Known rows, with every step that occurs:
C/P: [-32   6   0  -2  -8  43  -1  -1   6  12   3   1   6 -19   1  -7  18   2
  35  -1   5  10  -1   1  -3 -17  10   3  -4  -5  -5   3]
C/P/G/T/R: [  0  -5  -1  20   9  -1   6 -21  11 -14   3  -3  -5   1   6   6   9 -25
  24 -11 -12  17   1  13   4   6 -17   3  52  -8 -10 -22]
G/T: [  9  13   3 -13  20  25  -6  -1 -14   4   1   5  11  -2   0  -4  21  21
  20  -2 -18  23   0  -1  -6 -12  18  -2   7  -2   4  16]
T/G/P/C/M/L/F: [ -2   6  -5  10  -4 -45   4  -8  18  -8  -2   4 -14  11 -14  -1 -22 -30
 -14  -1  10 -33  11  -2  13  20 -14   6 -22   4   8  -8]
M/C/P/G: [-12  -8  -4  26 -20  13  -9  -6  10   2   3   1  -1  -3  -4   3  14 -11
  23   1   6 -20 -10   3   0   2  -3  -1  16  24  -6  -4]
C/P/G/M/L: [-10   1  -1  14  -2  -9   0   1  12  36   6  13  -3 -16  13   3 -11  -1
 -11  -8   8 -10  12   3   5  12 -28  -4  -3   0   7  -7]
P/C/M/G/T: [ -4  -6   1  10  -6 -11  -9 -10 -19 -36   2   8  -2  21  -8   8   0 -17
  16  -5   5  -9   0  -4  -6  12   5   1  19  -3   4  11]
M/C/P: [-30   6   0  10 -20  42  -6  -6   2   9   2  -4   7  -4 -10  -8  21   2
  34   0  17  -2 -11   8   2  -7  16  -4   5  13  -5   2]
J/L/F: [ 27  12  -2 -16  22   6  -2  17   5   6  -4   6   3 -17   9 -13   6   5
  -9   8  -2  -6  -2 -11  -9 -10   8  11 -31  23 -16   2]
G/T/V: [ 14  21  -2 -17  33  23   1   5 -23  -2   0 -11  12   0  -8 -12  16  35
  32   4 -24  16   1   1 -11 -21  28   8   4  17  -9  18]
M/C/P/G/T: [ -8  -7  -2  25  -4  13  -8 -18   7 -11   5   2   0   5  -5   8   9 -12
  27  -4  -4 -14 -11   9   0  12  -1 -17  38  20   4  -6]
M/C/P/G/T/H: [-11  -4   1  24  16  14   2 -19   9  -4   3  -1   1  14  -3   3  -5  -9
  13   3 -13  -4  -6  15   9  10 -23 -15  22   1  -3 -19]
C/M/G: [ 22   4   2  -2  -4  -3  -8   1 -15 -11   2   3   0  -4  10   7  10  -7
   2  -1   9 -27   9  -8 -12  -6   0  12 -15  -5  -7  17]
G/T/H/P/C/M/L: [-51 -12   9  -4   5  24   6 -11 -15 -17   2  16  -8  26 -17  -9 -21   2
 -19   4   1  20  -6   9  20   7 -22  -1 -24 -43   3 -23]
R/T/G/M/C: [ 34  10  -1  -1  -4 -19   0   6 -16  31  -5 -17   4  10 -21   0  33   3
 -10 -16  -3  -5   6   0  -5   0  14   8  13  40  11  18]
R/T/S: [ 27   1   1 -27  -7  43   4  16   2   9  -2 -10   6  -2  -7  -5  10  10
  -5  -6 -14  18   0 -11   0 -16  24   8  -4  -5 -10   6]
L/M/G/P: [ 21   1  -2   7  16 -48  -6  10   5  -3  -4   3   3 -19  29   6 -13  -2
 -24  11   4  -6  14   3  -4  -5  -9 -27  -8 -10   5  10]
R/T/H: [ 14   3   5 -25  18  41   4  -4 -11  26  -2 -10   8  -5  -5 -18  23   9
 -15   3 -22  33   5   0   0 -21   7  12 -18  -8 -13   6]
H/T/G/P/C/M/L: [ -6  -5   2   1 -15 -12   0 -17  13  -8   1  -1  -2   9 -11   4  -5  -7
 -18 -10  -1 -33   1  10  16  24   5  -3 -27   7  10   7]
H/P/C/M: [-70 -23   5   0 -25  21  -1   8 -17 -11   0  15  -9   6 -24   2  16 -12
  21   5  15  13  -9  -4  -2 -16   6  15 -20 -11   1  -4]
R/T/S/M/L: [ 29   6   1 -44 -15  22   5  12  18   1  -1 -16  -7  -1   1 -13 -35  21
 -48  -4   3  14  -6 -14   7   5  14  10 -16 -29   2  -2]
G/P/C/M: [-87  -8   5   0 -15   7   0  -4   1  10   2  11  -8   2 -17   9  10 -17
  16   6  20   9   3   6  -4  -3   4   4 -23   5   5  10]
L/J: [  2   6  -3  -4  -2  15  -5   5 -17   5   0  18  11 -14  16 -11  17  34
  10  12  -1  28  -4  -5  -3 -27  14   3 -17 -11  -3  22]
V/T: [ 24  19   3 -27   0  27  -6   0 -18  26   1  -2  20 -14   4 -12  23  34
   8   0 -15  14   7 -11 -10 -16  36   3  -6   3   1  20]
R/T/H/P/C/M/G: [ -6 -32   7   1  -7   8   3  -8  -9 -28  -3  -5 -11  12 -23  -3  -7 -30
 -23   5   2   0  -2   2   6  -6  -9   6  -8 -23 -14 -14]
C/P/G/T: [ -5  -7  -2  13   6  15  -3 -13  13  -7   6   8   1 -10   9   9   0 -12
  28  -4 -16   0   0   5  -4   2  -7 -13  28   3   2  -3]
C/M/L/F: [ 22  14  -1 -20   7   0   1   0  -8   8   3   4   3  -1   5 -10  -9 -11
  -4   0  12 -20   5  -9   2   5  -1  12 -38  -5   1  -6]
J/L/M/C/P/G: [-24 -14  -8  23 -18 -15  -5  14  18  -5   1   9  -7  -7  28   2  -5 -12
 -23   3  19 -28 -11   4  -4  11 -31  -8  -4  33  -1 -15]
V/T/H/P/C: [-25  -6   7 -13   1  26   3  -1 -17   8  -5   3   9   1 -17 -19   4  22
  -5  14 -17  36  -3  -4   8 -19  15   1 -12 -29  -5 -10]

Rows:
[ 23  20  -1  -1  10 -31   4  17 -19  36  -4   2   5  -4   4   5  30  19
   4 -10 -11   1  18  -8  -9 -11  -5  17  -6   8   9  17] | T/G/M
[ -5  -7  -4  -7  -5  -3  13   3  39 -23   3  -3  -9  -1  16  17 -46 -10
   7  -2  -4   2  -6  -8  -1  13 -15 -12  27 -25  11 -23] | C/P/G/T/S/M
[ 78  -1   0 -26   0 -12   3  12  15 -31  -4 -21  10  -5  18   8 -30  14
 -20   2  -5 -16 -11 -16  -1   7  24 -10  -7 -22  -2   0] | H/T/S/M/G
[ -3   3   5   2   5 -12  -5  -8   9  -3   2   3  -7 -15   6  19  -6 -14
 -10   5  11 -30  17   6  -7   0  -6  -8 -20  -2  -3  15] | C/M/G/P
[ 48   9  -2 -16  -6 -19   1  21  12 -23  -5 -11  -5  -3  16   5 -32  17
 -24   5   6  -8   0 -22  -6   0   3   8  -1 -34  -5  -1] | T/S/M/G
[-23  -4   1   7  11  -7   8 -18  23  -9   3 -11  -9  12   4   5 -31  -9
  -2   7   0   2 -13  11   3  18 -25 -10  21 -10   7 -25] | S/M/C/P/G/T/H
[-26   7   0 -12 -14  25  12   0  30 -20   1 -15  -2  15  -7   7 -36   2
  18  -4  19   6 -20   1   5  14  10 -18  21 -19  13 -19] | G/T/S/M/C/P
[  6   1  -3   7   9 -14  -2  -2 -27 -41   0  -8  -2  22 -16   1  -5  -7
  29   1  -1 -15  -1  -2 -10   3  13  13  16  16  -9  13] | P/C/M/G/T/V
[ 42  11  -1 -27  24  29   2   9 -22   3  -1 -20  24 -12  -7 -14  26  33
  30   6 -24   2 -10   2  -8 -23  49   7 -23  30 -17  19] | H/T/V
[-23 -10  -4  19  -1 -45 -10  16  16 -17  -7  13 -11  -8  24   1 -20  -4
 -47  13  17  -9   5   2   0   9 -19 -16 -14  10  -4   6] | J/L/M/G/P/C
[ 56  12   0 -12  17 -25   6  11 -16  27  -3  -8  21  -7   4   7  31  14
   5 -14 -21  -6   7   0  -6  -3  15  -1 -12  19  12  18] | H/T/G/M
[-33   0  -5  21 -29 -27   0 -14  10 -14   1  23 -15   9   2   2 -19   4
 -24   2  16 -15   6   5  18  10 -21   5 -27 -15  11  11] | T/G/P/C/M/L/J
[ -5  -5  -1  32   1  -2   0 -25   7 -15   2  -9  -5  15  -7   5  10 -24
  25 -10   0   5 -10  18   9  16 -10  -1  58   9  -8 -25] | M/C/P/G/T/R
[  6   1   0   5  12 -32  -3  16 -18  41   1  12   2 -11  13  12  20   5
   2   0  -8   9  13  -8 -14  -6 -14   7  -2  16   7   9] | P/G/M
[ 62   7  -4 -44   3  -5  11  13  26  -3  -4 -22  -4   0   2 -16 -51  -2
 -41   1   5   5  -7 -21   9  10  18   3 -15 -23   3 -19] | R/T/S/M/L/F
[-61  -2   3   9  -5   5  -7  -1   4  15  -2   9  -3  -5 -16  -3  17   4
  13  11   3  26   1   4   1 -12  15  -3  -6   5  -1  14] | G/P/C
[ 40  10   0 -13   4 -18   6   9 -14  36  -3 -11   4  -5  -7   2  30   4
 -10 -17 -15   8  15  -5 -10 -10   8  14   5  20   9  20] | R/T/G/M
[ 22  20   4 -21   4  15   1  -8 -21  19  -3 -12  14  -3   3 -15  29  22
   7  -5 -13  33   8  -1  -2 -11  25  20  17  -9 -10   2] | V/T/R
[-10 -12   7  16  19 -31   5  13 -14  30  -3   8  -4   6  -7   9   5   2
 -18  13  -3   7   0   6   4  -5 -32  -5 -13   0   1 -19] | T/H/P/G/M/C
[ 64  20  -4  -1  34  -4  -7   1 -22 -27  -3 -15   9  -2   1  -8   1  27
  20   4 -22  -9   5  -2  -9 -12  21   3  19  11 -15  21] | M/G/T/V
[-28  -8  -3  10 -25  -9  -3  -6  23  -5   2  -8 -13  -5   0   3 -12 -12
  10   6  18 -15 -16  -1  -7   9  -5   3  15  12   4 -10] | S/M/C/P/G
[  5  -6  -4  21  -9  20   2  -3  21 -20   3   0  -1  16  -5  15 -17  -9
  20  -7  -5 -18 -11   3  10  16  -6 -22  37   4   0 -20] | M/C/P/G/T/S
[-10  -5  -6  23  -9 -18   2  -4   8  24   6  27   1 -19  29   5 -24  10
 -16   2  15   0   5   6  10   7 -35 -14  -7 -13  11  -3] | C/P/G/M/L/J
[  0  21   3 -11  10   0  -3  12 -19  50   1  10   8  -7   7  -9   7  31
 -16  -5   5  17  11  -3   2  -1  -3   5 -26  -4   8  14] | G/M/L
[-44  -1  -5   5 -17  18   0  15  12   1   0   4   1  -6  21  -8   2  -4
 -11   2  29 -11 -13   9  -1   3 -11 -10 -18  24  -1  -8] | J/L/M/C/P
[-21  -6   1   1 -25  -2  -1 -18  17  -1   0  -2 -19  10 -22  -2  -6 -19
 -34 -13   4 -22  10   6  13  17  -4  11 -12   7   6   9] | R/T/G/P/C/M/L
[-12 -21   5  21  -3 -18   1 -15 -17 -55  -4   0 -14  25 -19   9  -3 -31
  10  -6  10  12  -5   8   7   8  -7   6  40 -30  -7 -21] | H/P/C/M/G/T/R
[-12 -12  -7  23  -3 -18  -2  -2   3 -14   4   2   5   8  17   8  -7 -22
  15  -1   7  -7 -10   9  -1  15 -16 -31  35  15  20 -15] | L/M/C/P/G/T
[  8 -24   8  -6  26 -14  12   8  -6  35  -2   1  -6 -11  -6   5   3 -10
 -31   5 -20  24  10   4  -1 -14 -25  -3 -10  -6   0 -15] | R/T/H/P/G/M
[-11  -8  -1  11 -21  -9 -11   1 -20 -23   0   8  -4  11  -8   2  13 -16
  11   1  15 -14   1 -10  -6   2   2  18  -3  -1  -6  12] | P/C/M/G
